Each row comes from the steps of one walk. Every step used is in the known rows, and no mark comes twice. Write the walk behind each row, first mark first.
Known rows:
E Y M: [-0.23 -0.13  0.07 -0.23  0.08 -0.05 -0.07  0.31  0.02 -0.17  0.13  0.26
  0.11 -0.17  0.08 -0.10 -0.07 -0.23 -0.06 -0.08  0.02  0.09 -0.05  0.06
  0.20]
P E: [ 0.14  0.14  0.14  0.07 -0.01 -0.04 -0.09  0.01 -0.04  0.00  0.10 -0.08
  0.04  0.00  0.04 -0.38 -0.07 -0.14  0.16 -0.28 -0.04 -0.05 -0.13 -0.06
 -0.16]
P E Y L H: [ 0.09  0.14  0.33  0.14 -0.09  0.37 -0.10  0.03 -0.24 -0.11  0.04 -0.28
  0.05  0.11 -0.05 -0.21 -0.21 -0.21  0.00  0.17 -0.15 -0.43 -0.11  0.16
 -0.22]
Y E: [-0.14  0.12 -0.06 -0.13  0.21 -0.16 -0.18  0.12  0.16 -0.13 -0.10  0.01
  0.06 -0.02  0.27 -0.28  0.08 -0.03 -0.08 -0.12  0.07 -0.04  0.11  0.02
 -0.01]
P E R M H L: [ 0.12  0.19 -0.12 -0.20  0.05  0.06 -0.15 -0.42  0.07  0.05  0.29 -0.21
 -0.28  0.01  0.01  0.02 -0.01  0.28 -0.03 -0.03  0.07  0.07  0.00  0.29
 -0.29]
Y L H E: [ 0.22  0.08 -0.05 -0.01 -0.10  0.14 -0.02 -0.05  0.06  0.21 -0.37 -0.23
  0.00  0.18 -0.06  0.11 -0.15 -0.13  0.16  0.15 -0.20 -0.45  0.15  0.03
  0.10]
E R: [-0.11  0.05  0.06  0.05 -0.12  0.02 -0.05 -0.01  0.08  0.02 -0.02 -0.09
  0.00 -0.10  0.23  0.11  0.07 -0.07  0.11  0.04  0.09  0.10  0.04  0.18
 -0.06]
M H E P: [ 0.12  0.18  0.04 -0.02 -0.05  0.27  0.23 -0.03  0.12  0.02  0.04  0.01
 -0.05  0.09 -0.25  0.11 -0.01  0.16 -0.09 -0.08  0.09 -0.11  0.15 -0.20
  0.25]
P E Y M H L: [ 0.01  0.09 -0.01 -0.43  0.02  0.17 -0.23 -0.09  0.01 -0.10  0.45  0.20
 -0.05 -0.06 -0.11 -0.12 -0.04  0.12 -0.27  0.00 -0.10  0.02  0.03  0.22
 -0.01]
R M H E: [ 0.23 -0.02 -0.22 -0.16  0.21 -0.04  0.26 -0.12  0.26  0.07 -0.06 -0.03
 -0.13  0.13  0.00  0.05 -0.05  0.13  0.21 -0.11  0.08 -0.06  0.13 -0.10
  0.35]
R M Y: [-0.17 -0.18 -0.01  0.11  0.06 -0.15  0.24 -0.07 -0.07  0.06 -0.05 -0.06
  0.03 -0.05  0.18 -0.06  0.24 -0.22  0.10  0.05  0.03  0.11 -0.27 -0.34
  0.14]
R E Y M H L: [-0.02 -0.12 -0.31 -0.45  0.19 -0.02 -0.19  0.10  0.17 -0.15  0.29  0.35
 -0.16  0.12  0.00 -0.04  0.02  0.24 -0.19  0.09  0.06  0.03  0.02  0.37
  0.12]
Y L H M R E: [ 0.31 -0.18 -0.16  0.31 -0.05 -0.16 -0.05  0.12 -0.11  0.00 -0.28 -0.03
  0.03  0.25 -0.01  0.06  0.06  0.17  0.20  0.17 -0.11  0.05 -0.09  0.11
  0.06]
H E Y: [-0.09 -0.14  0.09  0.01  0.01  0.14  0.06  0.04  0.16  0.06  0.14  0.43
  0.10 -0.07 -0.12 -0.11 -0.04 -0.14  0.02  0.06 -0.21 -0.32  0.08 -0.08
  0.36]
M Y: [-0.18 -0.14  0.07  0.09 -0.13  0.01  0.20  0.04 -0.10  0.07 -0.02  0.10
  0.20 -0.07  0.19 -0.03  0.35 -0.25  0.01  0.20 -0.07  0.05 -0.16 -0.32
  0.24]
P E Y: [-0.05  0.00  0.32  0.11  0.00  0.18 -0.06  0.07 -0.08 -0.14  0.36  0.21
  0.11 -0.09 -0.07 -0.43 -0.09 -0.19  0.00 -0.12 -0.12 -0.18 -0.16  0.00
 -0.06]
H E Y L: [-0.24 -0.17  0.03 -0.08 -0.12  0.41 -0.09  0.17  0.06  0.13 -0.03  0.25
  0.12  0.12 -0.06  0.02  0.03 -0.17 -0.16  0.24 -0.25 -0.36 -0.18 -0.04
  0.33]
P E R M: [ 0.05  0.08  0.08  0.15  0.07 -0.11 -0.09 -0.21  0.07  0.02  0.09 -0.28
 -0.18 -0.06  0.04 -0.18 -0.21 -0.09  0.18 -0.34  0.11  0.16 -0.22  0.13
 -0.41]
L H M Y E: [-0.04  0.07 -0.01  0.21  0.18 -0.17  0.03 -0.19  0.03 -0.07 -0.19  0.01
  0.30 -0.25 -0.07 -0.19  0.14 -0.14 -0.20  0.14 -0.20 -0.08  0.18 -0.29
  0.11]
H M R: [ 0.08 -0.06  0.01  0.25 -0.19 -0.19  0.08  0.04 -0.20  0.04 -0.05  0.15
  0.22 -0.14  0.09  0.15  0.30  0.11  0.19  0.12 -0.17  0.24  0.09 -0.25
  0.35]
L H M R E P: [ 0.31  0.04  0.07  0.49 -0.06 -0.16  0.11  0.03 -0.16 -0.11 -0.09 -0.07
 -0.07  0.09 -0.26  0.03 -0.05  0.23  0.09 -0.06  0.06  0.06  0.05 -0.08
 -0.11]
Y E R M H L: [-0.08  0.21 -0.26 -0.34  0.22 -0.04 -0.20 -0.34  0.22 -0.06  0.15 -0.14
 -0.26 -0.01  0.19  0.07  0.11  0.35 -0.19  0.09  0.14  0.07  0.17  0.33
 -0.19]
P E R: [ 0.04  0.13  0.22  0.12 -0.14  0.08 -0.15 -0.12  0.05  0.06  0.12 -0.13
  0.01 -0.11  0.01 -0.17 -0.12 -0.12  0.07 -0.20 -0.03  0.12 -0.10  0.20
 -0.34]
R E Y: [-0.07 -0.26 -0.04  0.11  0.21 -0.06 -0.02  0.29  0.10 -0.21  0.18  0.40
 -0.03  0.11  0.07 -0.32 -0.01 -0.04  0.09  0.00  0.07 -0.17 -0.17  0.17
  0.10]
Y M: [-0.07 -0.02 -0.11 -0.27  0.06 -0.24 -0.11  0.27  0.05 -0.06 -0.12  0.00
  0.03 -0.09  0.20 -0.03 -0.03 -0.18  0.08 -0.20  0.09  0.22 -0.01  0.01
  0.13]
H L Y M: [-0.15 -0.10 -0.34 -0.55  0.11 -0.27 -0.16  0.13 -0.10  0.06  0.10  0.24
 -0.01 -0.18  0.04  0.20 -0.08 -0.01 -0.01 -0.06  0.09  0.03  0.15  0.08
 -0.14]

Which walk is each row?
[-0.16  0.21 -0.18 -0.31  0.32  0.01  0.06 -0.10 -0.05 -0.18  0.26 -0.06
 -0.20 -0.03 -0.12  0.05 -0.06  0.36 -0.34 -0.10  0.34 -0.08  0.19 -0.03
 -0.34] | R M H L Y E P
[-0.21  0.13  0.03 -0.04  0.06 -0.04 -0.22 -0.02  0.24 -0.05 -0.05 -0.04
  0.03 -0.13  0.22 -0.08  0.02 -0.04 -0.12 -0.07  0.08  0.13  0.10  0.26
 -0.19] | Y E R
[ 0.06 -0.11  0.04  0.07 -0.11 -0.15 -0.04  0.33 -0.04 -0.08  0.01  0.09
 -0.12  0.17 -0.07  0.02 -0.05  0.11 -0.03 -0.30  0.19  0.43 -0.21  0.03
 -0.13] | Y M R E P
[ 0.20  0.04  0.09  0.28 -0.27  0.03  0.03  0.00 -0.33  0.04 -0.26 -0.20
  0.19  0.00  0.05  0.27  0.17  0.07  0.16  0.34 -0.21  0.03  0.09 -0.10
  0.18] | Y L H M R
[ 0.00  0.06  0.13  0.24 -0.14  0.28  0.20 -0.22 -0.08  0.22 -0.25 -0.34
 -0.10  0.11 -0.36  0.18 -0.11 -0.14 -0.14  0.07 -0.10 -0.26 -0.13 -0.35
 -0.08] | R M Y L H E P
[ 0.04 -0.12  0.09  0.23 -0.04 -0.04  0.23 -0.42  0.11  0.25 -0.15 -0.18
 -0.04 -0.12 -0.12  0.15 -0.09 -0.22  0.11  0.07 -0.11  0.01 -0.01 -0.10
 -0.07] | L H E R M Y
[-0.33  0.13  0.20  0.11 -0.03  0.13  0.04  0.03  0.00 -0.07  0.03  0.02
  0.13 -0.10 -0.06 -0.15  0.20 -0.10 -0.44 -0.04  0.03  0.06 -0.09 -0.34
 -0.07] | M Y E P
[ 0.12  0.06 -0.15 -0.13  0.26 -0.07  0.28  0.03  0.02 -0.21  0.03 -0.26
 -0.15  0.13  0.29 -0.02  0.11  0.16  0.24 -0.03  0.31  0.09  0.02 -0.01
  0.22] | R M H
[ 0.01 -0.11  0.09 -0.16 -0.24 -0.20 -0.06  0.26 -0.14  0.01 -0.04  0.07
  0.11 -0.03  0.28  0.15  0.09 -0.04  0.15 -0.09  0.00  0.51 -0.02  0.01
  0.17] | Y M R
[ 0.19 -0.25 -0.09  0.15 -0.04 -0.28 -0.01  0.25  0.01 -0.01 -0.04  0.19
 -0.06  0.27  0.25 -0.10  0.13  0.14  0.30 -0.06  0.08  0.25 -0.15  0.15
  0.04] | M R E
[-0.22 -0.28 -0.09  0.02  0.05  0.24 -0.13  0.40  0.02 -0.12  0.01  0.21
  0.01  0.29  0.10 -0.16  0.06 -0.07 -0.09  0.20 -0.01 -0.22 -0.39  0.19
  0.11] | R E Y L
[-0.01  0.10  0.22  0.21 -0.29  0.41  0.15 -0.13 -0.08  0.22 -0.24 -0.22
  0.05  0.08 -0.35  0.19 -0.03 -0.17 -0.22  0.19 -0.18 -0.31 -0.05 -0.32
  0.00] | M Y L H E P
[ 0.10 -0.06  0.03  0.06 -0.20  0.23  0.09 -0.15  0.01  0.30 -0.34 -0.13
  0.12  0.11 -0.13  0.14 -0.01 -0.25  0.01  0.29 -0.30 -0.35  0.02 -0.18
  0.18] | M Y L H E
[-0.21  0.06 -0.28 -0.41  0.27 -0.21 -0.22 -0.01  0.03 -0.01  0.12  0.26
  0.01 -0.12  0.12 -0.06  0.04  0.13 -0.18  0.02  0.06 -0.22  0.28  0.09
 -0.27] | H L Y E
[ 0.11  0.02 -0.03 -0.10 -0.08  0.20  0.12 -0.14  0.32  0.14 -0.01  0.05
  0.01  0.00 -0.04  0.23 -0.04  0.09  0.05  0.05  0.00  0.07  0.22  0.18
  0.23] | M H E R
[ 0.18  0.01  0.36  0.38 -0.28  0.24 -0.03 -0.08 -0.37 -0.02  0.07 -0.02
  0.26 -0.07 -0.22  0.00 -0.03  0.00  0.00  0.23 -0.37 -0.05 -0.05 -0.05
  0.03] | P E Y L H M R
[ 0.01 -0.23 -0.02 -0.04 -0.03 -0.19  0.10  0.39 -0.16 -0.07  0.11  0.24
 -0.06  0.11 -0.15  0.12 -0.18  0.14  0.00 -0.29  0.28  0.39 -0.14  0.03
 -0.24] | L Y M R E P
[ 0.11  0.24  0.12  0.13 -0.19  0.31  0.05 -0.06 -0.05  0.14 -0.26 -0.32
 -0.09  0.13 -0.29  0.16 -0.17 -0.04 -0.08  0.04 -0.08 -0.40  0.08 -0.13
 -0.07] | Y L H E P
[ 0.22  0.06 -0.03  0.13  0.09 -0.15  0.06 -0.36  0.20  0.15 -0.20 -0.33
 -0.24 -0.05 -0.06  0.13 -0.31 -0.05  0.32 -0.14  0.04 -0.11  0.18  0.18
 -0.19] | L H E R M
[-0.03 -0.17 -0.16 -0.17 -0.08 -0.18 -0.10  0.19 -0.16  0.04  0.20  0.30
 -0.17  0.09 -0.21  0.20 -0.10  0.26 -0.13 -0.17  0.16  0.29 -0.05  0.11
 -0.35] | H L Y M R E P
[ 0.25  0.18 -0.09  0.29  0.13 -0.22  0.09 -0.13 -0.11 -0.09 -0.25 -0.21
  0.11 -0.19 -0.07 -0.01  0.01 -0.01  0.27  0.11 -0.08 -0.27  0.33 -0.14
  0.16] | L H M
[-0.02  0.11 -0.09 -0.16  0.30 -0.02  0.09 -0.10  0.23 -0.21  0.06 -0.26
 -0.14  0.01  0.24 -0.02  0.00  0.19 -0.04 -0.08  0.32  0.24  0.09  0.25
 -0.03] | Y E R M H
[-0.07 -0.17 -0.11 -0.41 -0.19 -0.24 -0.09  0.13 -0.27  0.13  0.16  0.30
  0.05 -0.12  0.14  0.35  0.04  0.10  0.06  0.03  0.00  0.35  0.13  0.08
 -0.07] | H L Y M R
[-0.09  0.00 -0.06  0.08  0.10 -0.16  0.02 -0.10  0.08  0.00 -0.05 -0.26
 -0.18 -0.07  0.22  0.06 -0.03 -0.04  0.23 -0.13  0.21  0.14 -0.09  0.13
 -0.16] | E R M
[-0.32  0.11  0.10  0.25  0.05  0.05  0.05 -0.07  0.01 -0.06 -0.02  0.11
  0.24 -0.25 -0.26 -0.11  0.22 -0.05 -0.49 -0.01 -0.08  0.05 -0.05 -0.50
  0.07] | H M Y E P
